What can hang from each mark
Y: E V
V: B C G
P: C
E: B C G Y
B: V
C: E P V
G: E V

Known rows, with every way that one mark hangs from another
E(B(V) C(P) G Y): [-8.51  0.90  2.48 -2.96 -4.99  1.51  0.14 -0.77 -2.82 -0.81 -7.27 -1.96
 -1.12 -1.73 -0.83 -4.18  1.07  1.95  1.52  0.66  2.70  1.66 -3.17]
P(C(E(G) V)): [ 1.59 -0.45 -1.92 -0.86  3.14 -2.38  0.54 -0.15  0.43 -1.62  3.09  1.21
 -0.66 -0.86  1.34  1.42 -0.13  0.18 -1.20 -1.03 -1.63  3.75  1.90]
Y(E): [ 4.95 -1.31 -2.09 -1.64  0.62  3.85  0.41  3.10 -0.71 -0.85  0.01  1.19
  1.30 -0.67 -0.90  0.76  0.00 -1.86 -0.25  0.89 -1.64  0.84  1.68]
G(E V): [ 2.55 -0.48 -4.49 -0.15  2.75  0.62 -0.92 -2.12 -0.92 -1.72  0.83  4.04
  2.55  2.62 -0.11  1.75 -1.06 -1.37 -0.86  2.81 -1.02 -1.83 -0.32]
C(P): [ 2.58 -1.92 -0.87  3.11 -1.11  0.81  1.32  1.04 -0.45 -2.12  3.72 -2.69
 -0.21 -2.24 -2.17 -0.90  1.69 -1.36  3.50 -0.86  0.51 -1.70 -2.69]
E(C(P) G): [-2.84 -0.11 -0.39  0.18 -0.13  1.10  0.99  1.56 -3.57 -0.80  0.78 -4.16
  0.64 -3.01 -0.99 -3.93  2.05  0.79  1.31  0.40  0.26  1.23 -1.96]
B(V(C G)): [-0.21  1.41  2.10  0.36 -0.27 -1.92 -1.55  2.46  1.02  3.09  6.64 -0.02
 -1.01  1.39  0.16 -0.17  1.19  0.81  0.16  0.27 -0.38 -3.30  2.35]
E(C(P) G(V(B)) Y): [-5.43  0.94  2.82  0.06 -3.10 -0.29 -1.35 -1.36 -2.94  1.03 -6.35 -2.37
  0.65 -0.99  0.20 -5.05  0.43  1.31  0.19  1.08  1.69 -1.03 -3.81]
G(V): [ 2.10 -0.34 -2.82  1.93  0.64  0.75 -1.77 -0.81 -0.86 -3.89  4.48  3.23
 -1.18  1.37 -0.58 -0.36  0.80 -1.35  1.77  1.73 -0.98 -3.90 -1.95]
B(V(C(E(G Y) P))): [-1.33  0.61  2.45 -0.16 -0.37 -2.32 -0.14 -1.25  1.18  3.14  3.22 -1.27
 -1.62  0.05 -0.53 -1.28 -2.49  0.90  0.07 -1.83  1.53 -0.21  2.74]
P(C(E)): [ 2.36 -0.52 -2.21 -1.55  1.18 -1.36  0.01  4.07 -0.40 -2.57  0.89  0.21
 -0.09 -0.96  0.48  1.81  1.14 -0.85 -2.06 -0.66 -2.01  3.39  3.46]
Y(V(C(E))): [ 1.19  0.89 -0.87  0.34  1.93  1.71 -1.67  0.73  0.98 -0.54  2.83 -0.17
 -3.03  1.41  0.15  0.37 -2.48 -0.29 -0.44 -1.18 -1.31  0.03  4.07]
C(E(Y) P V(B)): [ 3.07 -1.96  1.87  2.19  0.21 -1.51  2.28 -5.00  2.59  1.51 -1.88 -0.28
  0.60 -1.58  0.00  0.33 -2.23 -0.63  0.68 -2.97  1.41  0.28 -2.41]
V(C(P) G(E(Y))): [-0.54 -0.03  4.11  3.50  0.40 -2.66 -0.06  3.25 -0.16  7.96 -1.66 -6.62
  4.45  0.68  0.41 -0.60  0.06  0.70 -3.27 -0.17  1.15 -0.72  0.77]
B(V(C(E))): [ 0.94  0.97 -0.21 -1.54  1.19 -1.33 -1.01  0.65  1.04  0.24  5.29  1.30
 -2.31  1.64 -0.46  0.36 -1.84  0.23 -0.79 -0.97 -0.43 -0.43  4.90]
E(B(V(C(P))) G Y): [-6.34  1.36  4.10 -2.28 -5.27 -0.06  0.42 -0.42 -1.62  0.56 -5.47 -1.18
 -0.61 -0.93 -0.49 -3.18  0.32  1.13  1.20  1.16  3.17 -0.75 -3.73]
C(E(Y) V): [ 2.97 -2.20  0.24 -0.84  3.04 -1.03  0.14 -3.11  0.92 -1.05  2.35  2.93
 -1.47 -0.03  0.70 -0.66 -2.21 -1.23 -1.80 -1.87 -0.45  1.19  0.60]
B(V): [ 1.43 -0.25 -1.22 -2.76 -1.11  0.28 -0.88  0.18  0.30 -3.22  6.52  3.82
 -2.81  0.21 -1.15 -0.33  1.11 -0.90  2.57  0.47 -0.56 -2.74  0.73]
B(V(C(E P) G)): [ 0.78  0.66  2.00  3.01  1.04 -2.50  0.53  0.02  2.70  5.61  6.55 -1.81
  0.30  0.04  0.00  1.27 -0.53  1.08  0.34 -1.73  0.45 -1.59  2.76]
C(E V): [ 4.79 -1.90 -2.56  0.38  4.81 -0.21  1.40 -3.16  1.23 -2.03  5.84  3.32
 -0.82 -0.40  0.31  1.18 -1.42 -1.28 -0.27 -1.47 -1.35  1.03  0.64]
C(P V): [ 3.36 -2.36 -1.36  4.77  1.52 -0.17  0.63 -3.20  1.57 -2.29  6.63 -1.27
 -2.46 -0.29 -1.72 -0.27 -0.29 -0.44  4.34 -2.42  0.41 -1.33 -2.36]
E(B(V) G): [-2.90  0.99 -0.72 -3.88 -3.32  2.24  2.44 -0.86 -1.96 -3.43 -0.78  3.63
  0.67 -2.54 -0.52 -0.67  2.82 -0.24  3.22  3.33  1.00 -1.62 -5.50]

Rows
[ 2.74 -1.92 -0.69  6.25  2.67  0.11  4.51 -4.75  2.94  2.44  2.08 -0.81
  2.61 -2.53  0.19  3.20  0.32  0.03  2.22 -1.91  0.81  0.69 -4.46] -> C(E(B) P V(G))
[-0.86  1.54 -3.58  0.80  1.68  0.90 -1.18 -0.63 -1.38 -0.93 -5.03  1.40
  2.68  4.51 -0.10  2.28 -1.78  0.13 -2.16  3.09  0.03 -0.43  0.46] -> G(E(B) V(C))
[-4.01  0.59  2.45  0.42 -4.61  2.75 -1.79  0.95 -0.39 -1.88 -7.22 -2.54
 -3.16  1.07 -0.82 -1.71 -0.66  0.17  1.20 -0.38  1.74 -0.42 -1.51] -> E(B Y(V(C(P))))
[-1.44 -0.42 -0.69 -5.77 -2.24  1.32  0.27 -0.28 -1.41 -1.81 -6.64  3.46
  1.96  1.01 -0.38  0.59 -0.15 -0.98 -1.51  2.51  0.91  0.48 -0.76] -> G(E(B(V) Y))
[-1.95  1.46 -0.75 -1.82 -2.68  1.55 -0.41  1.81 -0.70 -3.40 -1.18  1.32
 -1.86  1.40 -1.17  0.39  1.12  0.21  1.44  1.33  0.53 -1.08 -0.11] -> E(B(V(C)))
[-1.96 -0.14  0.79 -3.36 -1.37  2.71  2.37 -1.88 -1.16 -0.96 -5.46  2.56
  1.20 -3.09  1.04 -0.82 -0.27 -1.06 -0.61  1.26  0.70  1.31 -3.54] -> C(E(B G Y(V)))
[-0.20  1.46  0.61  2.06  0.96  1.94 -0.17  1.19  1.39  2.56  0.62 -0.86
 -0.07  0.32  1.24  1.67 -0.08  0.30 -0.56  0.04 -0.97 -0.79  1.10] -> Y(V(C(E(B)) G))
[-0.08 -0.06 -0.51 -0.53  0.66 -0.58  0.17 -0.29  0.84  3.06  4.13  0.47
  1.57  0.10 -0.20  1.14  1.10  0.70  0.65  0.44 -0.25 -1.09  1.44] -> B(V(G(E(C(P)))))
[-0.26 -0.03  2.59 -3.44 -4.41  1.94 -2.02  0.92 -0.37 -2.26 -4.10  1.89
 -2.20 -0.27  0.20 -2.40  0.49 -1.44  0.66  0.75  0.03 -2.86 -1.87] -> E(Y(V(B)))
[ 1.68  1.42 -0.30  4.49  0.36 -1.19 -0.27 -1.60  1.09  1.54 -1.26 -0.88
  1.29  1.63 -0.14  1.17 -1.84  0.17  0.04 -0.11  0.43 -2.58 -0.25] -> G(V(B C(E P)))
[ 0.71  2.29  4.31  1.01 -2.23 -1.64  0.36  5.83 -0.67  4.67 -2.26 -2.96
  4.21 -0.39  1.24 -0.44  3.62  0.23 -2.14  2.16 -0.42 -3.99 -1.63] -> V(B C G)
[ 1.59 -0.44 -0.63  1.37  1.29 -2.49 -1.52  2.69  0.85 -1.19  4.48 -0.16
 -1.39  0.65  1.08  1.38  2.58  0.37  0.05 -0.60 -1.99  0.69  1.16] -> P(C(V(G)))
[-1.16  0.81 -1.87 -3.24 -0.62 -0.73  1.57  1.65 -0.40 -2.24 -1.72  2.03
  0.52 -1.82  0.79  2.24  1.35  0.24 -0.65  0.70 -0.71  3.57  0.92] -> P(C(E(B(V) G)))
[-2.76  0.35 -1.52  0.36  0.65  2.41 -0.21  1.26 -1.97 -2.86 -2.19 -0.27
 -0.35  0.50  0.25 -0.50  3.08  1.09  0.00  1.16 -0.93  1.30 -1.95] -> E(B C(V(G)))
[-0.57  0.39 -2.28 -1.61 -0.45  1.09  1.21 -0.25 -0.29 -0.43 -3.60  0.09
  2.27  1.50 -1.26  2.34 -0.89  0.06 -0.11  1.38  0.96  0.88  0.68] -> G(E(B(V(C(P)))))
[-2.46 -1.55  1.49  1.07 -0.04 -0.32 -2.82 -0.37 -1.16 -1.45 -0.71 -3.41
 -4.01  1.06 -0.97 -4.26 -0.76  0.97 -0.01 -2.75  0.62  1.72  1.08] -> E(C(P V) Y)
[-0.70 -0.30 -0.44 -2.80 -1.55 -0.65 -0.03  3.95 -1.02 -2.92 -5.87  0.21
 -0.03 -0.86  0.67  1.15  1.37 -0.61 -2.74 -0.14 -0.68  4.05  1.54] -> P(C(E(B Y)))
[-1.23 -0.27  1.26 -1.35 -0.44 -1.05 -0.66 -0.21  0.64  3.69  2.02  0.17
  1.12  0.33  0.05 -0.10  0.70  0.72 -0.23  0.16  0.33 -0.96  1.36] -> B(V(G(E(C(P) Y))))
[ 3.11 -2.15 -1.14  3.77  4.06 -0.99  3.97 -6.16  1.73  1.24  5.85 -0.46
  0.95 -3.14 -0.24  0.44 -1.87 -0.22  2.43 -2.46  0.78  1.30 -2.94] -> C(E(G) P V)
[ 1.11  0.44 -2.72  3.77  2.96 -1.01 -1.58 -1.64  0.03  1.74  0.31 -1.40
  2.00  4.06 -0.70  1.48 -3.13  0.25 -1.13  0.71  0.25 -1.03  2.01] -> G(E V(C(P)))
[ 1.32 -0.94  1.03  0.30  2.09 -3.49 -0.88  1.22  1.51  1.30  1.43  0.27
 -0.50  0.10  2.08  1.37  0.51  0.27 -2.85 -1.80 -1.47  2.83  2.52] -> P(C(E(Y) V(G)))
[ 1.71  0.41  0.30  0.32 -0.51 -2.57 -0.84  2.68  1.02 -0.71  0.70  0.38
  0.02  0.23  1.46  1.81  3.16  0.39 -0.01  0.19 -1.78 -0.20 -0.20] -> P(C(V(B G)))
[ 2.88  0.13 -0.22  0.28  1.69 -2.95  0.78  1.17  1.95  1.02  0.29  1.09
  1.56 -0.64  2.15  3.33  1.54  0.19 -1.79 -0.68 -1.92  1.85  1.16] -> P(C(E V(B G)))
[-2.18  0.81 -2.45 -0.46 -0.81  7.58  0.64 -0.89 -0.36  0.04 -6.37 -1.45
 -0.23 -1.17 -0.56  0.69 -1.60  1.00  2.59  0.36 -0.30  3.73  0.34] -> Y(E(B C(P) G) V)
[-3.41  0.97  3.22 -0.29 -1.42 -1.55 -2.37  0.08 -2.68  0.97 -1.09 -0.26
 -0.41  0.80  0.73 -4.72 -0.51  0.15 -1.44  1.87  1.09 -2.72 -2.35] -> E(G(V(C)) Y)
[-0.92 -0.41 -0.32 -5.04  1.02  0.09 -1.62  0.20 -2.22 -0.66 -6.66  0.92
  1.58  2.10  0.55 -1.49 -1.09 -0.01 -4.08  1.10 -0.55  2.23  1.85] -> G(E(C(V(B)) Y))
[ 1.66 -0.43  2.30 -1.96 -0.76  0.68  0.87 -0.21  0.92  2.09 -2.42  2.10
  1.61 -2.14  1.58  0.12  0.06 -1.49 -1.79  0.10 -0.50 -0.92 -0.96] -> C(E(Y(V(B G))))
[ 0.94  0.45  0.12  1.17  0.78 -1.57 -0.26 -0.61  1.97  1.52  5.56 -0.97
 -2.20  0.94 -1.19  0.63 -2.29  0.62  0.81 -2.30  0.59 -0.30  4.24] -> B(V(C(E P)))
[-0.06  0.73 -0.89  2.88  0.37  2.54 -0.15 -0.65  1.66 -0.33 -0.13 -2.36
 -2.41  0.65 -0.70  1.28 -2.41  0.23  1.58 -1.85  0.15  0.63  1.79] -> Y(V(C(E(B) P)))
